Every row comes from one small tree of marks. The marks that hang from a mark follow it in brackets, in the order of their numbers. Every link used is in the known rows. Which tree was each row made from?
Known rows
q629{q678 q880 q927{q199 q307}}: [ 0.32  2.55  1.89 -2.46  1.77  1.84  1.92 -1.97 -2.72  2.96  2.33 -2.54
 -1.46  0.67 -1.05  2.88  0.53 -1.27  0.12 -0.17 -2.81]
q880{q629{q678 q927{q199 q307}}}: [ 5.18  1.67 -0.28 -0.64  1.10  1.80  1.79 -5.83  0.11  5.08  1.43 -2.38
 -4.02 -0.24 -0.44  3.86  1.44 -2.78  1.05 -0.95  0.73]
q927{q307}: [ 0.89 -1.04 -0.68 -1.38  0.56  0.38 -1.05 -1.15 -0.96  1.61 -0.30 -0.49
  2.19  0.37  1.92 -1.05 -0.22 -2.26  0.73 -1.80 -1.79]
q927{q629{q678{q199 q307{q880}}}}: [-2.02  0.96  0.10  1.02 -1.76 -0.80 -0.23  3.97  1.19 -8.51  0.55  1.10
 -1.00 -1.67 -2.88 -0.54 -1.73  3.77 -0.92  3.27  3.23]
q927{q199 q307}: [ 1.30  0.43 -1.05 -0.15  1.64  2.79 -0.45 -2.72 -1.70  2.93 -0.42 -0.63
  0.02 -0.50  2.88  2.17  0.83 -2.57  0.84 -2.23 -1.53]
q678{q199 q307}: [-1.68 -3.79  0.69 -0.69 -1.82  3.25  0.60  1.07  0.07 -6.82  0.04  0.72
  0.18 -0.65 -2.82 -3.36 -1.48  0.32 -0.52  1.47 -0.33]
q927{q199 q307 q629{q678 q880}}: [ 0.51  4.21  1.28 -0.72  2.78 -0.16  0.72 -0.18 -0.67  0.12  1.26 -0.63
 -2.64 -1.35  1.02  5.54 -0.32  1.48  0.54  0.72 -1.50]
q307{q927{q629{q880}}}: [-1.44  1.48  1.11 -0.15  1.66 -3.60 -0.63  0.49  0.75  1.47  0.13  0.80
 -0.25  0.62  0.50  0.44 -1.21 -0.06 -0.46  0.39 -2.14]
q927{q629}: [-1.26  0.30 -0.01  1.05 -1.22 -1.96 -0.27 -1.25  1.59  1.10 -0.30  1.03
 -0.77  0.63  0.33 -1.56 -1.57 -0.67 -0.11 -1.43 -0.14]
q199{q678 q927{q629{q880{q307}}}}: [-6.35  1.10  1.69 -0.02  1.21 -2.35  1.87 -0.28  0.67 -1.17 -1.25  1.59
  2.08 -0.35  2.44  3.00  1.20  3.48 -0.77 -0.80 -1.29]
q629{q678{q199 q307} q880 q927}: [-2.83 -1.53  3.42 -2.93 -1.55  2.37  3.05  1.93 -0.81 -6.56  2.93 -1.20
 -1.49  0.69 -6.67 -2.78 -1.94  1.70 -1.13  3.61 -1.44]
q307{q927{q199 q629{q880}}}: [-1.24  2.79  0.87  0.99  2.55 -0.99 -0.01 -1.15  0.10  2.91 -0.09  0.54
 -2.48 -0.31  1.54  3.62 -0.24 -0.54 -0.30 -0.08 -1.92]
q199{q927}: [-0.86 -1.81  0.28  0.09 -2.00  0.19  0.30 -2.31 -0.10  1.23 -1.47  1.04
  1.00  0.39  0.69 -2.42  0.78 -1.57 -0.36 -2.51 -1.89]
q927{q199{q678{q307{q880}}}}: [-3.40  0.23 -1.09  0.97 -1.85  1.50 -0.07  3.30 -1.41 -0.25 -1.11  0.88
  2.68 -0.19  1.17 -0.41  1.64  2.80 -0.72  0.18  0.70]
q307{q880{q629} q927{q199}}: [ 3.88  0.54 -2.28  2.43  0.52 -0.25 -1.31 -0.37  1.08  4.68 -1.40  0.58
 -0.17 -0.43  2.04  0.70  1.63 -2.19  0.29 -1.08  1.90]
q199{q678{q307 q629} q927}: [-0.68 -3.61  1.32 -0.67 -1.79 -0.33  1.35 -0.48  0.81 -0.64 -1.23  1.49
 -1.43  0.44 -0.39  0.49  1.00  4.23  0.18  0.69 -1.78]
q307{q880{q629{q678}} q927{q199}}: [ 3.52  1.50 -1.54  2.29  0.69 -0.86 -0.24  0.34  1.20  2.69 -0.57 -0.03
 -1.58 -0.72  0.87  0.72  1.08  0.53  0.02  0.21  0.65]
q678{q199 q307{q880 q927} q629}: [ 1.06 -3.33 -0.02  0.22  0.09 -0.15 -1.64  3.70  0.79 -4.51 -0.30  0.84
 -1.07 -0.31 -1.87 -1.05 -1.35  2.25  0.32  3.22  1.28]
q678{q199 q629}: [ 3.61 -4.51  1.75 -0.01 -1.40  1.70  0.19  1.08  1.85 -3.69 -0.27  0.71
 -3.95  0.98 -2.49 -3.34 -2.36  1.80  1.66  0.99 -1.08]
q927{q307{q880}}: [ 0.76  0.32 -1.79 -0.67 -0.26 -0.73 -2.57  2.31 -1.44  1.58 -0.62 -0.19
  4.59  0.27  2.46 -1.76  0.14 -1.84  0.42 -1.39  0.55]
q307{q927}: [-1.16 -1.78 -0.35  0.25  0.65 -1.09 -0.95 -1.42 -0.13  2.17 -0.67  0.20
  1.02  1.31  1.05 -2.91 -0.44 -1.25 -0.36 -1.22 -3.26]
q927{q199 q307{q880} q629}: [ 1.01  4.36 -2.14  1.54  1.40 -0.78 -2.36 -0.21 -0.63  3.31 -1.01  0.44
  0.16 -1.40  4.15  4.82  0.79 -1.77  0.84 -1.65  2.98]
q678{q199 q629{q880 q927}}: [ 3.04 -2.96  3.84 -2.09 -1.37  1.37  1.78  1.00  0.90 -1.66  1.85 -0.59
 -4.33  2.47 -5.09 -3.02 -2.38  0.25  1.03  1.71 -1.19]
q880{q629}: [ 3.49 -2.73 -0.35  0.26 -2.30 -0.24  0.74 -1.01  2.56  2.04 -0.30  0.53
 -0.07  0.83 -0.97 -4.04 -0.75 -2.07  0.27 -1.32  0.00]
q307{q880}: [-1.12 -1.06 -1.04  0.65 -2.77 -0.96 -1.37  3.56 -0.11  0.88 -0.54  0.67
  3.92  1.23  0.29 -5.72 -0.76 -0.67 -0.44 -1.56  0.14]

Write each row's tree
[-1.35 -3.35  0.69 -0.66 -1.96  3.08  0.80 -1.15 -0.15 -6.28 -1.15  1.41
 -0.41 -1.41 -1.94 -0.78  0.63 -0.25 -0.69  0.57  0.22] -> q678{q199{q927} q307}
[ 2.99 -0.39 -1.05  0.40 -3.38 -1.49  0.05 -0.40  1.80  4.99  0.45 -0.52
  1.10  1.92 -1.67 -4.28  0.20 -3.94 -0.18 -1.55  3.34] -> q307{q880{q629{q927}}}
[ 1.08  3.07 -1.01  0.93  2.40  0.58 -0.97 -3.87 -0.33  3.19 -0.56 -0.08
 -2.24 -1.29  3.46  5.61  0.47 -2.08  1.07 -1.87  0.73] -> q927{q199 q307 q629}
[ 5.37 -0.09 -2.12 -0.29 -0.61 -1.21 -1.93  1.55  0.87  2.72 -0.72  0.07
  3.04 -0.14  1.91 -0.70  0.59 -2.80  0.96 -0.82  3.11] -> q927{q307{q880{q629}}}
[ 0.72  3.31 -1.18 -0.23  0.47  0.70 -1.21 -1.09 -2.91  5.58 -0.73 -1.63
  0.95  1.23  3.41  3.10  3.33 -0.65  0.84 -1.51  0.83] -> q629{q927{q199{q678} q307{q880}}}
[ 3.42  1.54 -0.94  1.60 -2.25  0.18  0.56 -1.22  0.70  6.02 -0.70 -0.51
 -1.32  1.56  0.80 -0.07  2.67 -0.67  0.42 -1.32  2.81] -> q307{q880{q629{q927{q199{q678}}}}}
[-1.83 -1.10 -0.38  0.14  0.02 -0.06 -1.06  3.88 -0.58 -7.34  0.01  0.37
  0.78 -1.03 -2.05 -1.88 -0.71  3.25 -1.11  3.58  0.16] -> q629{q678{q199 q307{q880 q927}}}
[ 0.75 -2.74  0.09 -0.53 -2.19  0.17  2.45  0.37  2.27 -2.40  1.44  0.27
 -0.36 -0.63 -3.66 -2.83 -1.22  1.07 -0.84  1.43  0.07] -> q880{q629{q678{q307}}}
[-6.38 -0.31  1.47 -0.33  1.27  3.07  3.44 -2.10 -1.39  3.31  1.81 -1.54
  2.03  0.85 -0.85 -0.16 -0.10 -2.58 -1.21 -2.23 -1.89] -> q629{q880{q307} q927{q199}}
[ 2.47  3.14 -0.39  0.37  0.91 -1.53 -2.36  2.29  0.28 -5.62 -0.28  0.12
 -1.47 -1.51  0.67  2.36 -0.76  2.37  1.05  2.00  2.75] -> q927{q307{q880} q629{q678{q199}}}
[-3.68  0.98 -1.33  1.20  0.76  0.30 -0.09  1.82 -1.46 -0.63  0.34 -0.17
  1.10 -1.20  0.03  0.79  0.44  1.66 -1.48  1.33 -0.64] -> q629{q678{q307{q880 q927{q199}}}}
[-1.87 -1.85 -0.95  0.23 -0.17  0.48 -1.99  3.30 -0.62 -5.30 -0.79  0.84
  2.06 -0.56 -0.82 -2.06 -0.36  0.39 -0.69  2.25  1.25] -> q678{q199 q307{q880 q927}}
[-5.93 -0.81  0.51  0.30  3.98  1.75  1.56 -0.70 -1.38  1.60  0.17 -0.22
  2.81 -0.55  1.77  1.26  0.06 -0.62 -1.23 -1.33 -3.70] -> q629{q880{q307{q927{q199}}}}
[ 4.85  0.35  0.06 -1.80  0.24 -0.67  1.25 -4.39  0.94  3.65  1.64 -1.97
 -1.92  0.82 -1.30  0.65  0.19 -2.48  0.72 -0.33  0.43] -> q880{q629{q678 q927{q307}}}
[ 0.71  2.83  0.11 -0.29  1.49 -2.45 -0.36 -4.01  0.19 -0.01 -0.60  0.29
 -1.87 -1.54  2.12  5.11  0.88  0.67  0.38 -0.86 -0.40] -> q199{q927{q307 q629{q678}}}
[-3.48 -3.07  2.05 -0.94  3.33 -1.95  1.38  2.37  0.45  0.48  0.01  0.30
  1.40  1.69  1.19 -0.11 -0.65  5.15  0.12  1.12 -4.81] -> q199{q678{q629{q880{q307{q927}}}}}
[ 0.95  4.93 -1.68  1.51  1.63 -1.28 -2.45  0.38 -0.99  2.78 -1.86  0.46
 -0.13 -0.67  5.41  5.84  2.26  1.83  1.22 -0.70  2.16] -> q927{q199{q678} q307{q880} q629}
[ 0.84  4.23 -1.02  0.56  0.65 -3.75 -1.81 -0.42 -0.21  0.01 -0.92  0.57
  0.50 -1.58  2.85  4.30  1.34  0.89  0.23 -0.61  2.05] -> q199{q927{q307{q880} q629{q678}}}
[ 0.09  2.05 -0.64 -1.28 -0.32 -1.70 -0.79  0.19 -1.72  2.54  1.42 -2.04
  2.12  1.26 -0.22 -1.19  0.05 -1.19 -0.01 -0.54  0.40] -> q629{q678 q927{q307{q880}}}
[ 0.36 -3.42  0.75  0.58  0.24  2.09  2.49 -0.53  2.79 -6.58  0.32  0.05
 -0.86 -1.34 -2.31 -2.33 -1.35  2.03  0.20  0.84  0.47] -> q880{q307 q629{q678{q199}}}
[-1.39 -1.91 -0.25  0.04 -2.70  1.86 -0.73  2.36 -0.54 -6.22 -1.59  1.45
  2.04 -1.53 -1.11 -1.50  0.99  0.13 -0.82  0.89  2.53] -> q678{q199{q927} q307{q880}}
[ 0.52  3.53 -0.92 -0.12  0.69  0.98 -0.38 -1.43 -2.45  3.96  1.06 -2.17
  0.01  0.32  1.02  2.08  1.25 -1.58  0.21 -1.17  0.60] -> q629{q678 q927{q199 q307{q880}}}
[-0.74 -0.85 -0.10  0.75 -1.80  1.54  1.07 -0.09 -0.10  3.88  1.45 -0.67
 -1.34  0.88 -2.54  0.04 -0.22 -1.32 -0.60 -0.12  2.41] -> q678{q307{q880} q629{q927{q199}}}
[-0.70 -4.05  0.35 -0.43  0.77 -0.99  0.16 -0.33  1.03  0.74  0.58  0.47
 -1.04  0.58 -1.31 -0.96 -1.73  0.87 -0.32  1.18 -2.31] -> q678{q307{q927} q629}
[ 0.38  2.04  0.80 -1.71  1.56 -2.01 -0.58  0.84 -0.05  0.91  0.67  0.19
  0.78 -0.04  1.19  2.43 -1.09 -0.99  0.39  0.01 -0.67] -> q927{q307 q629{q880}}
[ 0.32 -1.77  3.18 -1.82 -1.18  1.53  1.54  4.16  0.07 -7.55  1.02  0.00
 -1.28  0.51 -4.07 -4.23 -2.11  3.49  0.09  2.62 -3.38] -> q629{q678{q199} q880}
[-4.41 -0.12 -0.14 -0.69 -2.94 -0.81  1.14  1.68 -0.72 -0.43  2.06 -0.99
  2.43  1.07 -3.77 -3.88 -0.86  0.12 -1.89  0.75  0.98] -> q629{q678{q307{q880}} q927}
[ 3.05  0.13 -0.84 -0.75 -0.04  1.18 -2.67  0.76 -1.51 -3.22 -2.32  0.57
  1.63 -1.32  2.41  1.39  2.00 -1.25  1.09 -0.42  2.16] -> q678{q199{q927{q307{q880}}}}
[-5.62  1.52 -1.10  3.02  4.46 -0.30  0.40 -4.93  0.48  2.65 -0.82  0.43
 -0.44 -1.52  3.84  4.76  0.26 -1.01 -0.75 -2.23 -0.50] -> q880{q307{q927{q199 q629}}}
[ 0.28 -1.26  1.88 -0.69 -1.70  1.72  1.41 -2.06  0.17 -3.58  1.28 -1.34
 -3.51  1.45 -4.13 -3.83 -1.16  0.59 -0.01  0.77 -1.33] -> q629{q678{q199} q927}
[ 3.50 -0.86 -1.98  1.15 -0.51 -2.79 -1.68  1.37  1.76  3.38 -1.11  0.74
  1.92  0.72  0.95 -2.57  0.39 -1.85  0.05 -0.52  1.38] -> q307{q880{q629} q927}
